Each row was made from one path, in order. Every step used is in the known rows, and no mark comes twice. Write each row's path.
Known rows
lubol/rala/mame/meki: [ 0.13 -0.05  0.14 -0.04 -0.02 -0.18  0.10 -0.36  0.39 -0.27 -0.22 -0.40
  0.33  0.20  0.11  0.38 -0.06 -0.15  0.07  0.12]
meki/lubol/rala: [-0.08  0.04 -0.05 -0.02 -0.16 -0.52  0.06 -0.29  0.32 -0.33 -0.01 -0.38
  0.25  0.11  0.14  0.34 -0.07 -0.15  0.06  0.12]
dalakef/meki: [ 0.14 -0.02 -0.08  0.15  0.06 -0.08  0.01 -0.39  0.13 -0.26 -0.13 -0.61
  0.36  0.00 -0.10  0.18 -0.07 -0.03  0.08 -0.30]
rifa/meki/mame/rala: [ 0.05 -0.07 -0.02  0.01 -0.15 -0.21  0.08 -0.40  0.26 -0.35 -0.30 -0.22
  0.19  0.14  0.10  0.29 -0.09 -0.15  0.01 -0.36]
lubol/rala: [-0.01 -0.07 -0.09 -0.04 -0.11 -0.45  0.11 -0.30  0.30 -0.35 -0.06 -0.40
  0.24  0.04  0.08  0.44 -0.04 -0.12 -0.03 -0.18]
meki/betim/rala: [ 0.08 -0.01 -0.08  0.00 -0.01 -0.14  0.10 -0.23  0.18 -0.23  0.02 -0.55
  0.08 -0.01 -0.04  0.31 -0.05 -0.07 -0.01 -0.21]
mame/rala: [ 0.11 -0.10  0.03  0.02 -0.17  0.05  0.04 -0.34  0.31 -0.36 -0.16 -0.24
  0.15  0.01  0.04  0.37 -0.04 -0.14 -0.04 -0.60]
lubol/rala/betim/meki: [-0.04  0.10 -0.24  0.16 -0.02  0.01  0.04 -0.31  0.17 -0.19 -0.13 -0.04
  0.23  0.07  0.06  0.40 -0.03 -0.18  0.05  0.14]
dalakef/rala/betim/meki/mame: [-0.07  0.09 -0.14  0.17 -0.14 -0.19  0.02 -0.31  0.10 -0.20 -0.17 -0.16
  0.17  0.30  0.14  0.30 -0.11 -0.09  0.03  0.13]
mame/meki/lubol/rala/betim: [-0.05  0.08 -0.14  0.04 -0.15 -0.18  0.11 -0.32  0.29 -0.10 -0.03 -0.02
  0.24  0.21  0.13  0.37  0.01 -0.16  0.09  0.49]
lubol/rala/betim: [-0.05 -0.02 -0.25  0.05 -0.19 -0.24  0.14 -0.30  0.25 -0.15 -0.01 -0.12
  0.18  0.09  0.09  0.42  0.02 -0.11 -0.03  0.22]
rifa/meki/kekof: [ 0.12  0.17 -0.24  0.06  0.07 -0.02  0.11 -0.35  0.35 -0.23 -0.03 -0.74
  0.22 -0.14 -0.06  0.19  0.00 -0.01  0.06 -0.02]
meki/mame: [-0.02  0.03 -0.03  0.07 -0.12 -0.46  0.05 -0.36  0.23 -0.18 -0.12 -0.73
  0.19  0.18  0.10  0.31 -0.10  0.06 -0.04 -0.23]
kekof/meki/mame: [-0.06  0.10 -0.01  0.10 -0.05 -0.30  0.03 -0.39  0.11 -0.26 -0.20 -0.52
  0.25  0.10  0.02  0.32 -0.10  0.08  0.03 -0.25]
betim/meki/lubol/rala: [-0.09  0.11 -0.07  0.05 -0.08 -0.36  0.00 -0.28  0.27 -0.36 -0.07 -0.26
  0.28  0.12  0.14  0.34 -0.10 -0.21  0.11  0.14]
betim/rala/mame: [ 0.03 -0.07  0.08  0.01 -0.21 -0.28  0.06 -0.29  0.28 -0.30 -0.13 -0.66
  0.17  0.06  0.06  0.25 -0.15 -0.13 -0.05  0.03]
mame/rala/betim/meki: [ 0.04  0.08 -0.16  0.20 -0.07  0.33  0.00 -0.33  0.17 -0.19 -0.20  0.07
  0.18  0.06  0.03  0.35 -0.03 -0.20  0.05 -0.13]
mame/rala/betim/meki/lubol: [-0.04  0.20 -0.08  0.21 -0.12  0.15 -0.06 -0.32  0.22 -0.15 -0.11 -0.05
  0.19  0.13  0.11  0.21 -0.08 -0.20  0.14  0.17]
meki/mame/rala/betim: [-0.03 -0.03 -0.15  0.07 -0.30 -0.07  0.08 -0.34  0.21 -0.13 -0.12 -0.04
  0.08  0.19  0.13  0.37 -0.02 -0.09 -0.05  0.00]
rifa/meki: [ 0.13  0.03 -0.10  0.16  0.10 -0.13  0.11 -0.43  0.24 -0.19 -0.23 -0.51
  0.37 -0.06 -0.04  0.17 -0.04 -0.11  0.08 -0.30]

Which path is each row?
[ 0.08  0.08  0.22  0.08 -0.11 -0.10  0.01 -0.33  0.35 -0.23 -0.13 -0.33
  0.31  0.28  0.15  0.16 -0.10 -0.18  0.18  0.28] => dalakef/rala/mame/meki/lubol
[-0.12  0.11 -0.19  0.11 -0.12 -0.35  0.04 -0.32  0.15 -0.19 -0.17 -0.26
  0.18  0.25  0.15  0.38 -0.10 -0.07  0.02  0.20] => lubol/rala/betim/meki/mame
[-0.07  0.07  0.04  0.03 -0.19 -0.43  0.00 -0.27  0.33 -0.33 -0.15 -0.44
  0.26  0.16  0.21  0.26 -0.14 -0.20  0.07  0.44] => betim/meki/lubol/rala/mame
[ 0.08  0.24 -0.22  0.11  0.06  0.17 -0.01 -0.28  0.31 -0.27  0.00 -0.70
  0.14 -0.10 -0.04  0.28 -0.04  0.00  0.04 -0.09] => betim/meki/kekof
[ 0.06  0.09  0.20  0.05 -0.09 -0.11  0.01 -0.33  0.34 -0.20 -0.13 -0.50
  0.28  0.23  0.09  0.18 -0.14 -0.16  0.15  0.26] => betim/rala/mame/meki/lubol
[ 0.11 -0.03 -0.10  0.02  0.05 -0.10  0.06 -0.26  0.10 -0.28 -0.03 -0.53
  0.15  0.00 -0.11  0.24 -0.07 -0.09  0.06 -0.11] => dalakef/meki/betim/rala
[ 0.20  0.00  0.18  0.05  0.02  0.01  0.06 -0.40  0.37 -0.16 -0.23 -0.55
  0.33  0.17  0.05  0.28 -0.05 -0.08  0.08 -0.04] => rala/mame/meki
[ 0.23  0.02  0.09  0.03  0.05  0.04  0.10 -0.27  0.28 -0.16 -0.11 -0.38
  0.22  0.18  0.09  0.26  0.05 -0.06  0.12  0.12] => dalakef/rala/mame/meki/betim
[ 0.00  0.05  0.04 -0.05 -0.06 -0.36  0.07 -0.32  0.35 -0.31 -0.07 -0.26
  0.30  0.20  0.13  0.37 -0.06 -0.18  0.13  0.15] => mame/meki/lubol/rala
[-0.06  0.01  0.06 -0.02 -0.25 -0.55  0.04 -0.28  0.36 -0.30 -0.09 -0.54
  0.25  0.15  0.21  0.26 -0.11 -0.16  0.03  0.40] => meki/lubol/rala/mame
[ 0.02 -0.08  0.03 -0.01 -0.23 -0.22  0.04 -0.35  0.27 -0.36 -0.19 -0.32
  0.11  0.18  0.13  0.37 -0.09 -0.08 -0.06 -0.44] => meki/mame/rala
[ 0.01 -0.01  0.01  0.05 -0.16 -0.06 -0.01 -0.35  0.21 -0.38 -0.26 -0.19
  0.14  0.18  0.12  0.37 -0.12 -0.14  0.00 -0.41] => betim/meki/mame/rala
[ 0.09 -0.02  0.01  0.01 -0.07 -0.23  0.10 -0.27  0.25 -0.23 -0.16 -0.60
  0.18  0.03  0.05  0.17 -0.10 -0.15  0.03  0.23] => rifa/meki/betim/rala/mame
[ 0.22  0.07  0.07  0.04  0.12  0.04  0.08 -0.30  0.29 -0.06 -0.12 -0.59
  0.23  0.10  0.06  0.26  0.05  0.01  0.10  0.06] => rala/mame/meki/betim
[ 0.04  0.27 -0.33  0.15  0.00  0.25  0.02 -0.27  0.27 -0.15  0.03 -0.47
  0.10 -0.06 -0.02  0.30  0.00 -0.02  0.03  0.20] => rala/betim/meki/kekof
[ 0.07 -0.03  0.03 -0.01 -0.14 -0.23  0.07 -0.24  0.25 -0.23 -0.08 -0.68
  0.11  0.05  0.07  0.24 -0.09 -0.09 -0.02  0.17] => meki/betim/rala/mame
[-0.03  0.12 -0.05  0.16 -0.02 -0.27 -0.02 -0.36  0.16 -0.22 -0.20 -0.60
  0.22  0.18  0.09  0.30 -0.14 -0.01  0.02 -0.19] => betim/meki/mame
[-0.05  0.26 -0.11  0.27 -0.06  0.06 -0.05 -0.32  0.20 -0.06 -0.07 -0.26
  0.25  0.11  0.09  0.17 -0.08 -0.13  0.15  0.26] => rala/betim/meki/lubol
[ 0.09 -0.04  0.02  0.00 -0.08 -0.20  0.05 -0.26  0.18 -0.26 -0.11 -0.66
  0.17  0.07  0.03  0.18 -0.11 -0.10  0.03  0.22] => dalakef/meki/betim/rala/mame
[ 0.03  0.15 -0.20  0.26  0.02  0.20  0.00 -0.34  0.16 -0.09 -0.14 -0.21
  0.24  0.03  0.01  0.29 -0.03 -0.11  0.05 -0.03] => rala/betim/meki
[ 0.08  0.13  0.20  0.10 -0.05 -0.10 -0.01 -0.37  0.37 -0.13 -0.14 -0.56
  0.32  0.21  0.12  0.16 -0.10 -0.11  0.17  0.24] => rala/mame/meki/lubol
[-0.11  0.09 -0.03  0.00 -0.10 -0.39  0.04 -0.30  0.23 -0.38 -0.07 -0.21
  0.29  0.05  0.08  0.35 -0.08 -0.13  0.11  0.11] => kekof/meki/lubol/rala
[-0.07  0.14 -0.15  0.19 -0.08 -0.19  0.01 -0.35  0.13 -0.10 -0.18 -0.38
  0.18  0.22  0.10  0.31 -0.10 -0.03  0.03  0.09] => rala/betim/meki/mame
[ 0.15  0.11  0.01 -0.07 -0.03  0.09  0.07 -0.28  0.42 -0.27 -0.03 -0.71
  0.13  0.05 -0.01  0.30 -0.06 -0.04  0.04  0.21] => betim/rala/mame/meki/kekof
[ 0.04 -0.04 -0.16  0.10 -0.23  0.15  0.09 -0.33  0.24 -0.15 -0.10  0.01
  0.10  0.06  0.06  0.36  0.03 -0.13 -0.05 -0.12] => mame/rala/betim
[ 0.16 -0.04  0.19 -0.01 -0.02  0.00  0.08 -0.36  0.34 -0.26 -0.22 -0.48
  0.28  0.18  0.02  0.31 -0.11 -0.15  0.06  0.01] => betim/rala/mame/meki
